Each row comes from the steps of one walk. Every step used is in the known rows, and no mark comes twice. Write the walk behind each row, first mark first.
Known rows:
benak sapiz betum debefe: [ -3   9  -4   5   9  -3  -4   8   4   2   3   1  12   4  -2   5   5  -4
  -5  -3  -7  -1   6   4  -3   2   3   2  10   3   2  11   8   3   6  -2
   6   2  -5 -11   8]
fidiz debefe benak sapiz betum vepug vubip rodi: [ 9 28 -1 11  9 -9 -1  3 11  3  0 -6 16 -7  0 -2  2  1 -6 -4 -5 -2  9  2
  2  7 -1  1  6  7  4 16  9  6  6 -2 10 -3 -1 -8 10]
sapiz fubip betum: [-10   1  -6   4   5  -5  -1   7  -5  -1  -2  -3   7   0   1   4   0  -4
   0   0  -3  -1   6   4  -3   5   4   4   4  -2   0   8   7   5  -1   0
  -1   2  -6   2  10]
benak sapiz: [-1  7 -2  4  2 -1 -1  6  0 -4  0 -3 13  0 -2  7  1  0 -1  0 -3 -2  4  3
  0  2  1  4  5  0  3  8  9  3  2 -4  1  1 -6 -8  9]
temot vubip rodi lukana: [ 2 -6  0  5  1 -6 -1  7 -4 -2  1 -1 10 -5 -3 -2 -5  1  1  1 -5 -2  3  3
 -4 11 10  7  5 -3  2  3  7  6  1 -3  1 -6 -8 -4  6]
fidiz debefe benak: [ -3   3   1   5   4 -10  -1   9  -3  -3  -8  -6   2  -1  -3   2   1  -2
   2  -9   1  -2   2  -3   0   6  11   2   7   4   2   4   6   6  -7  -2
  -2   0  -5  -7  10]
debefe fidiz sapiz: [-5  3  1  2  4 -4 -2  4 -8 -4 -2 -2  9 -5 -2  0  0  0 -1 -1  0 -4 -1 -4
 -2  3  0  3  3  2  1  4  3  6 -2  0  2  0 -6 -3  6]
nunemel vepug betum debefe fidiz: [ -2  17   4   9   0 -15  -1  11  -1   1   7  -2  -2   0  -2  -1   7   0
  -7   1   0  -8   1  -1  -1  -1   2   1   7   1  -1   5   9   4  -2   0
   2   3  -4 -12   8]
vepug betum fubip: [ -4  25  -1   6   0 -11   0   8  -2  -1   5   1   3   2   1   2   2  -1
  -5   0  -7  -4   2   3   1   4   3   5   6   1   3   5   6   4  -2  -3
   4   4  -6  -9   8]
benak sapiz fubip fidiz debefe: [-9  1  1  5  4  2 -7  7  5 -2 -4 -9 14  0 -1  6  3 -2  1 -2 -3 -1  7  0
 -1  3  4  3  4 -1  4 14  7  3  5  0 -1 -1 -5  0  8]
fidiz betum fubip sapiz: [-4 12  4  4  8 -8 -1 10 -9 -3 -7 -8 18 -1  1  8  1 -1  2 -4 -7 -1  2 -1
 -3 -5 14  3  6  1  4  1  4  5  1 -2  0  2 -6 -5 13]
vepug vubip temot: [  0  25  -5   9   1 -10  -1   9   1  -3   2  -2   6 -10   3   3   1  -2
  -4   0   0  -4   3   7   0   6  -2   6   2  -4   1   7   9   6   2  -4
  -4   0  -6   3   6]
vepug betum: [-4 10 -2  6 -1 -7 -3  8 -2 -2  6  2  4 -1 -1  4  1 -4 -3  0 -2 -5  2  2
  2  4  1  5  1  0  2  5  8  3 -4 -2  0  2 -6 -8  8]
benak sapiz betum: [-3  5 -8  5  5 -3 -3  6  5  0  2  0 15  0 -3  9  0 -4 -2 -5 -6 -2  4  7
 -2  6  1  3  5  3  3 11  9  2  4 -3  4  2 -6 -8  8]
fidiz sapiz benak: [ -3  -1  -6   2   9  -9  -2   5 -12  -7   0   1  10  -5   0   3   4  -2
   0  -3  -2   1   4   2  -1   4  -6   5   1   0   2   4   5   3  -3   0
   4   3  -5   7  10]
betum fubip fidiz sapiz: [-5 14  4  2  6 -5 -3  9 -6 -2 -5 -2 12 -2  1  1  5  4  0 -1 -8  1  4 -1
 -3 -2  9  3  5  1  3  6  1  7  2 -1  0  2 -6 -2  7]
fubip betum vepug vubip rodi: [  7  24   3  10   4 -10   2   5  -6   4   4  -2  13  -7   3  -2   2  -1
  -5   7  -3  -1   9   5   0   1   0   4   3  -3   2  15   9   8   3  -1
   3  -2  -3  -1   9]
fidiz debefe: [-4 -9  1  4  2 -7 -4  8 -8 -2 -5 -4  5 -1 -2  6  2 -7  2 -4  1 -1  1 -2
 -1  4  9  4  4  1  4  3  6  4 -4 -3  1  0 -6 -3  7]
nunemel vepug vubip temot: [  3  22  -5  11   0 -16   0  11   3  -1   1  -5   6 -14   3   4   3   0
  -5  -2   2  -5   3   9  -1   4  -3   4   2  -3  -1   3  11   4   2  -3
  -4   1  -5   4   9]
fidiz betum fubip sapiz benak: [ -4  16   1   5  13 -12  -1  10 -13  -5  -4  -7  17  -1   2   9   2   0
   2  -6  -8  -1   5   0  -4  -3   9   4   6  -1   3   4   4   4   2   1
   3   3  -4   1  14]
debefe fidiz sapiz betum vepug vubip rodi lukana: [  6   9   4   6   6  -8  -2   1   2   2   5   0  15  -9  -1  -5   1   1
  -5   3  -7  -3   6   2  -3   6 -10   1   2   0  -1   6   2   7   6   0
  11  -5  -4  -3   2]
fidiz debefe benak sapiz fubip betum vepug vubip: [ -1  35   3   9   9 -10   1   7   6   1  -5 -16  12  -3   4  -1   4   1
  -4  -5  -4   0  14  -2   3   3   4   1   7   4   2  16  10   6   4   0
   6  -1   0   3  12]
benak sapiz fubip betum: [-7  9 -5  5  6 -1  0  6  2 -1 -1 -6 15  2  0  5  0 -3 -1  1 -4  0  9  4
 -1  4  0  4  5  0  1 10  9  3  5 -1  2  1 -5  0 11]
betum debefe benak sapiz fubip fidiz: [ -4  25   1   5  10   2  -3   9   8  -2  -2  -6   8   6  -1   0   5   7
  -4  -2  -5  -2  11   5  -2   0   7   0  10   1   1  16   7   5   5   1
  -4   2  -2 -11  12]
rodi vubip: [ -5 -12  -3   2   0  -9  -3   9 -11   1   3  -1  13   1  -2   6  -1   0
   1   1  -3  -7   3  10  -3   5   7   6   2  -5   3   0   6   6  -2  -5
  -3   2  -9  -7   7]
sapiz fubip: [-8 -5 -8  3  4 -4 -3  4 -5 -4  0  1  4 -2 -1  5  0 -3 -2 -1 -3 -2  3  9
 -3  6 -3  3  4 -2  2  7  7  3 -3 -3  0  4 -6  2  9]
temot vubip: [-6  8 -3  4  4 -9 -2  8 -7 -1 -1 -2  4 -5 -2  2 -3  0  0 -5 -3 -5  0  2
 -4  7 13  6  5  1  3  9  8  5 -2 -2 -2  1 -7  2  9]
benak sapiz betum vepug vubip temot: [  2  36  -6  11   6  -9   0   5  13   2   5  -5  19 -10   3   5   4  -1
 -10  -3  -8  -2   8  10   0   6  -6   2   4   2   2  18  11   4  11  -5
   6   2  -3   0   6]
lukana vubip temot: [-5  0 -7  6  1 -7  2  8 -2 -8  0 -2  3 -8  2  4  4 -4 -4 -1  1 -2  4  9
 -1  6 -2  3  3 -3  0  4 10  6  4 -5 -2  2 -8  1 11]
rodi lukana vubip temot: [ -4 -12  -3   5  -1  -7   2  10   1 -10   0  -4   4  -4   1   4   4  -5
  -2  -3  -1  -1   7  10  -2   6  -2   2   3  -6  -2  -4   9   6   4  -5
  -1  -1 -10  -2   8]
debefe benak sapiz fubip fidiz betum: [ -5  11   0   5   8   1  -6   8   5  -4  -8 -10  16  -2  -2   4   0   6
   1  -5  -3  -5   9   2  -1   3   6   1   4   0  -1   7   5   5   5   1
  -2  -1  -4  -6  13]
vepug vubip rodi: [ 6 14 -4  8  2 -5 -2  4 -3 -2  5  5  8 -6  1  0 -2  0 -3  6  0 -5  4  6
  1  4 -5  6  3 -4  3  5  8  5  0 -3  0 -3 -5 -1  8]
benak sapiz fubip fidiz debefe betum vepug vubip: [ -5  23   6  10   3  -5  -5   7   6   2  -2 -16  15  -5   3   3   3   3
  -3   0  -5  -5  12   1   1  -1   7   0   2   2   4  18   7   7   5   0
   7  -2  -2   6   9]
lukana rodi vubip temot: [ -9 -15  -6   4   0 -11  -3   7  -5  -2   4   1  16  -4   0   8  -1  -2
  -1  -3  -1  -7   4  10  -1  12   6   4   3  -7   1   3   8   6   3  -8
  -4   1  -9  -2   9]
betum fubip sapiz benak: [ -5  22  -1   4  12 -11   3   9  -9  -5   1  -3  11   1   3   9   4  -1
  -1  -5  -8   0   4   6  -3  -2   4   4   7  -1   5  11   6   4   2   0
   1   5  -4  -2  14]
lukana vubip: [-7 -8 -4  3  2 -5 -1  7 -8 -6  1  1 -1 -2 -1  4  4 -3 -1 -1  1 -4  4  7
  0  1 -2  2  4 -2  1  2  9  5  0 -4 -2  4 -8 -1 12]
sapiz benak: [ -4  -1  -6   4   6  -9  -2   7 -10  -5   2   2   5  -2  -1   7   2  -2
   0  -2  -2  -2   4   7  -2   4  -4   5   3  -2   2   8   7   3  -3  -1
   1   4  -5   0  10]
benak sapiz fubip betum vepug: [ -5  11  -2   5   7  -2   1   3   1   0   0 -10  18   0   1   4   4  -2
  -4   2  -8   2  11   4  -1   1   0   2   5   1   2  17  10   4   5  -2
   7   3  -4   0  10]

Write each row's walk:
[-6 10 -4  4 11 -8  0  8 -9 -5  3 -2 11 -2  1 11  3 -3  1 -4 -2 -1  5  6
 -2  0  3  5  3 -2  3 12  8  3 -1  1 -3  3 -4  0 14]  fubip sapiz benak
[ -3  39  -5  10  11 -12   1   7   6   3   4  -6  17 -12   6   8   6  -4
  -7  -5  -6  -1   6  11  -2   2   4   2   3   1   3  19  10   6   8  -2
  -1   2  -4   2   9]  fubip sapiz betum vepug vubip temot
[ -5  16   1   3  10 -10  -3   9  -8  -3  -2  -1  11  -2   2   3   6   4
   0  -3  -9   0   6   2  -3  -2   1   4   4  -2   2  10   2   6   3   2
   3   4  -4   3  10]  betum fubip fidiz sapiz benak
[10 18  0  8  3 -8  0  2 -5  0  6  2 10 -9  1 -2  3  1 -6  7 -4 -3  6  7
  1  2 -5  4  3 -3  4 13  9  6  1 -4  5  0 -3 -2  8]  betum vepug vubip rodi
[ -8  18   3   7   6  -5  -6  10   8   3  -4  -7  16   4  -1   8   4  -3
   0  -8 -10  -1   6  -1  -3   1  11   2   9   3   4  15   5   4   9  -1
   5   1  -5  -8   7]  benak sapiz betum fubip fidiz debefe
[-5  7 -1  3  9 -9 -3  2 -3  3  0 -3 14 -7 -2  1  5 -1 -5 -3 -6 -3  1  0
 -4  4 -3  0  3  7  1 13  3  6  1 -1  9  4 -5 -3  5]  debefe fidiz sapiz betum vepug
[  3  21   1   6   4 -10  -1   6  -7  -1   4  -2   5  -7   2   3   5   1
  -4   1  -4  -3   5   8   1  -1  -2   3   3  -1   3  12   8   6  -1  -4
   3   3  -4   0   7]  betum vepug vubip
[ -4  10   4   4   4  -6  -2   9  -7   0   2   0   1   2  -3   0   3  -1
  -4   2  -1  -6   0  -1  -4   0   6   1  10   1   0   8   5   6  -1  -1
   0   2  -4 -12   6]  betum debefe fidiz
[ -2  28   9   6   4  -6   0  12   8  -1  -9 -12  12   3  -1   3   3   6
   1  -8  -6  -1   7  -3   0   0  15   1  11   4   3  13   5   6   4  -1
   0  -1  -3 -14  10]  betum fubip fidiz debefe benak sapiz
[ 1 28 -3  7  8 -8 -3  4  6  3  6 -3 14 -5  1  6  4  1 -7 -3 -8 -3  8  9
  1  1 -6  2  4  3  3 17  9  3  7 -4  8  3 -3 -3  8]  benak sapiz betum vepug vubip
[-6 21 -6  5  8 -3  3  7  7 -1 -4 -8 12  2  0  2 -1  2 -1 -3 -3 -1 10  3
  0  6  5  2  7  3 -1 11  9  4  2  1 -1  1 -4 -4 14]  debefe benak sapiz fubip betum
[ 8  2  1  6  0 -5 -2  7 -2 -4  5  3  8 -4  0  1 -2  0  0  4 -2 -4  7  8
  0  6 -3  5  3 -7  0 -2  6  5  1 -3  1 -6 -6 -5  5]  vepug vubip rodi lukana
[ -2  16  -5   6  11  -9  -2  11   3   1  -1   2   1   3  -3   2   5  -2
  -4  -8  -5  -2   4   6  -4   4   9   0  11   6   0   9   6   6  -2  -1
   0   3  -4 -15  10]  sapiz betum debefe benak
[ -3   4   3   5   7   1  -8   4  -1  -1  -4 -11  22  -5  -1   5   5   3
  -1   0  -8  -2   9   3  -2  -2   1   1   2  -1   2  13   6   4   7  -2
   5   2  -4   1  10]  benak sapiz fubip fidiz betum vepug
[-10 -25  -3   0   0  -8  -5   5 -12  -1   6   5  12   1  -2   9  -2   0
   1  -2  -1  -8   4   9   0   7   7   4   4  -7   1   2   6   6   0  -7
  -3   2  -9  -4  10]  lukana rodi vubip
[ -4  -3  -5   5  -1 -11  -2  10  -4   0   2  -4  19  -4   1   5  -1  -2
  -2   2  -3  -6   2  10  -4  10   6   6   2  -7   3   2   8   7   1  -6
  -5   1  -9  -5   5]  rodi vubip temot
[-3  8  4  2  7 -5 -2  7 -9 -2 -1 -1  6 -1 -2 -3  5  0 -4  0 -1 -3  0 -6
 -3  0  3  2  8  3  1  4  3  7 -1  0  3  1 -5 -6  6]  betum debefe fidiz sapiz
[ -3  19  -5   5   6  -6   0   6   5   1   0  -1  15   3  -2   7   1  -1
  -4  -4 -11  -1   5   6  -3   3   1   2  10   5   4  11   6   2   7  -3
   7   4  -6  -8   8]  benak sapiz betum fubip
[  0  12   0   8   1 -15  -2  12  -2   0   6   0  -1   0   0   1   9  -1
  -6   0  -1  -4   4   3   1  -2   4   2   6   1   0   2  10   3  -3  -1
   2   3  -5  -7  10]  nunemel vepug betum debefe
[ -8  11  -1   6   7  -5   0   8   6  -2  -9 -13  12   2   0   2   0  -2
   1  -7  -1   0  10  -4   0   8  10   2   8   4   1   9   9   5   2   1
   2  -2  -3  -3  13]  fidiz debefe benak sapiz fubip betum
[ -3  29  -2   7  12 -10  -2   6   0   4   6  -3  12  -7   3   8   6  -3
  -4  -5  -7  -2   6  10  -1  -3   3   2   3   2   3  19   8   5   4  -1
   1   4  -4  -1  10]  fubip sapiz betum vepug vubip
[  3  28  -2  10   3 -13   1   7   0  -1   3  -5   9 -12   4   2   5   0
  -8   1  -4  -2   5   8   0   4  -4   3   2  -2   2  14  10   7   2  -5
   2   2  -4   2   6]  betum vepug vubip temot
[ -1  17  -8   5   8  -4   0   8  10  -1  -2  -2  11   0  -4   6  -1   1
  -2  -9  -4  -3   5   6  -1   6   5   1   7   7   0  10   8   3   3  -2
   1   2  -5 -14  11]  debefe benak sapiz betum
[-5 16  4  4  3 -6 -2 11 -3 -1 -2 -2  8  2  0  5  4  2  0  0 -7 -2  4  5
 -3 -2 10  3  8 -2  3 11  4  6  2 -1 -2  3 -6 -8  7]  betum fubip fidiz
[ -5  14   3   5  12 -11   0  10 -13  -1   0  -3   9   1   1  -2   5  -3
  -3   1  -2  -1   7  -7  -4  -1   3   4   7   0  -2  10   4   7   1   5
   5   1  -3  -1   9]  fubip betum debefe fidiz sapiz benak
[-3 22  1  6 10 -8 -7  6  0  5  3 -1 13 -9  2  2  8  2 -3 -3 -8 -2  7  6
 -1 -2  0  1  1  1  1 16  4  7  6  0  3  2 -4  5  6]  fubip fidiz sapiz betum vepug vubip
[-2 12 -5  4 13 -9 -2  9  0  0 -4  1  6  0 -2 -2  6  0 -4 -8 -5  0  5  0
 -2  5  7  0  9  8  0  4  4  6 -1  0  4  2 -4 -9 10]  fidiz sapiz betum debefe benak
[ -1  25   4   7   5 -12   1   9  -6   4   3  -4   8  -5   4   2   5  -2
  -2   3  -4  -2   8   5   0  -2   5   4   4  -1   0  14   9   6   1  -1
   2   1  -4   0   9]  fubip betum vepug vubip
[ -2  15   4   7   3 -14  -2   9  -3  -1   4  -3   4  -3  -1  -5   8   1
  -7   0   1  -5   2  -7   0  -1   1   1   5   4  -1   1   6   5  -1   1
   5   1  -4  -6   9]  nunemel vepug betum debefe fidiz sapiz
[  0  -5   2   5   7  -6  -6  11 -12  -1  -4  -2   8   0  -2   2   4  -3
   0  -1  -2  -2   3  -2  -3  -3  10   2   7   0   1  -2   5   5  -2  -3
   3   1  -6  -6   9]  fidiz betum debefe
[-5  3 -2  2  9 -6 -5  8 -9 -5  0 -1 11 -4  0  4  5  1  2 -2 -3 -1  6  1
 -2  1  0  5  0 -3  1 10  4  5  1  3 -1  2 -4  5 10]  fubip fidiz sapiz benak
[  1  28  -5  10   6 -11   1   9  11  -3   4  -6   3   2  -1  -2   7   6
 -10  -3  -3  -3   9   3   2   4  -1  -1   9   5   0   7  12   3   2   0
   4   4  -2  -8  15]  nunemel vepug betum debefe benak sapiz fubip
[-10  -9  -2   4   5   0 -10   8  -6  -2  -6  -4  11  -4  -1   5   1   0
   3  -1  -3  -5   5   4  -4   1   5   3   1  -4   0   5   4   4   2   1
  -4   1  -6   3   9]  sapiz fubip fidiz betum
[-6  1 -1  5  6  4 -9  6  1 -3 -5 -8 20 -2 -2  7  0  1  2 -1 -4 -4  8  1
 -3 -1  2  3  2 -3  1  7  6  3  7  0 -1  0 -5  1 10]  benak sapiz fubip fidiz betum
[  1 -12  -5   5   1  -3   2   3  -7  -7   3   6   4  -4  -1   0   2  -2
  -3   5   2  -2   5   8   0   4  -5   3   3  -3   2   2   9   6   3  -4
   1   0  -7  -4  12]  lukana vubip rodi
[-7 -5  5  5  2 -5 -7 11 -4  0 -5 -5  8 -1 -1  6  4 -5  4 -3  0 -2  3 -1
 -2  1 13  3  4 -2  3 10  5  5 -1 -1 -5 -1 -6 -4  7]  fubip fidiz debefe
[ -5  35   0   8   7  -1  -4  10  13  -2   5  -4   6   6   0  -2   5   5
  -7  -1  -5  -4  11   4   2   2   4   1   8   1   1  16   8   4   4   1
   0   1  -2 -13  12]  vepug betum debefe benak sapiz fubip fidiz
[11  5  4  7  1 -8 -1  4 -3 -2  5  0 11 -6  0  0  2  2 -3  6 -6 -1  8  8
  0  3 -4  3  3 -5  2  5  7  6  2 -4  6 -4 -5 -4  4]  betum vepug vubip rodi lukana
[ -3  15   2   6   9  -8   1   6   5   0  -8 -16  15   0   0   1   4  -1
  -3  -6  -5   3  11  -3   0   5   8   0   8   6   2  16  10   6   2   0
   7   1  -2  -3  12]  fidiz debefe benak sapiz fubip betum vepug
[  1  35   4   8  10  -4  -6   6   6   0  -4 -12  16  -7   1   1   3  10
  -3  -4  -6  -6  13   5   1  -2   1  -1   3   1   0  14   6   6   7   0
   2   0  -1   1  12]  debefe benak sapiz fubip fidiz betum vepug vubip
[ -7  -4   1   5   9  -1 -11  11  -7   0  -4  -4   9   0  -1   2   5   0
   0   0  -4  -3   7   2  -5  -3   9   1   6  -3   0   4   4   5   2   1
  -1   2  -5  -1   8]  sapiz fubip fidiz betum debefe
[-6 15 -2  3 13 -7  0  9 -4 -2 -6 -4  5  1  2 -6  6  1 -3 -3 -3  3  9 -2
 -2  3  8  1  9  5 -1  5  5  8 -1  2  1  1 -3 -1 12]  fidiz sapiz fubip betum debefe benak
[ 8  7  6  8 -1 -9  1  6 -2 -1  4 -4 13 -6  1 -1 -1  3 -3  7 -6 -3 10  8
  0  2  2  1  2 -2  1  3  5  8  0 -3  8 -6 -4 -5  5]  debefe betum vepug vubip rodi lukana
[ -3  13   0   7   3  -8  -3  11  -4  -1   8   3   0   4   0   0   6  -4
  -6   2  -3  -3   4   0   1   1   5   4   6   0   2   6   8   4  -4  -2
   2   3  -5 -11   8]  vepug betum debefe
[-7 -7 -9  0  7 -3 -4  2 -7 -5 -3  0  9 -5  0  1  2 -1 -1 -1 -3  0  4  2
 -2  7 -5  3  1  1  3  2  4  4 -1 -2  3  3 -6  8  9]  fidiz sapiz fubip
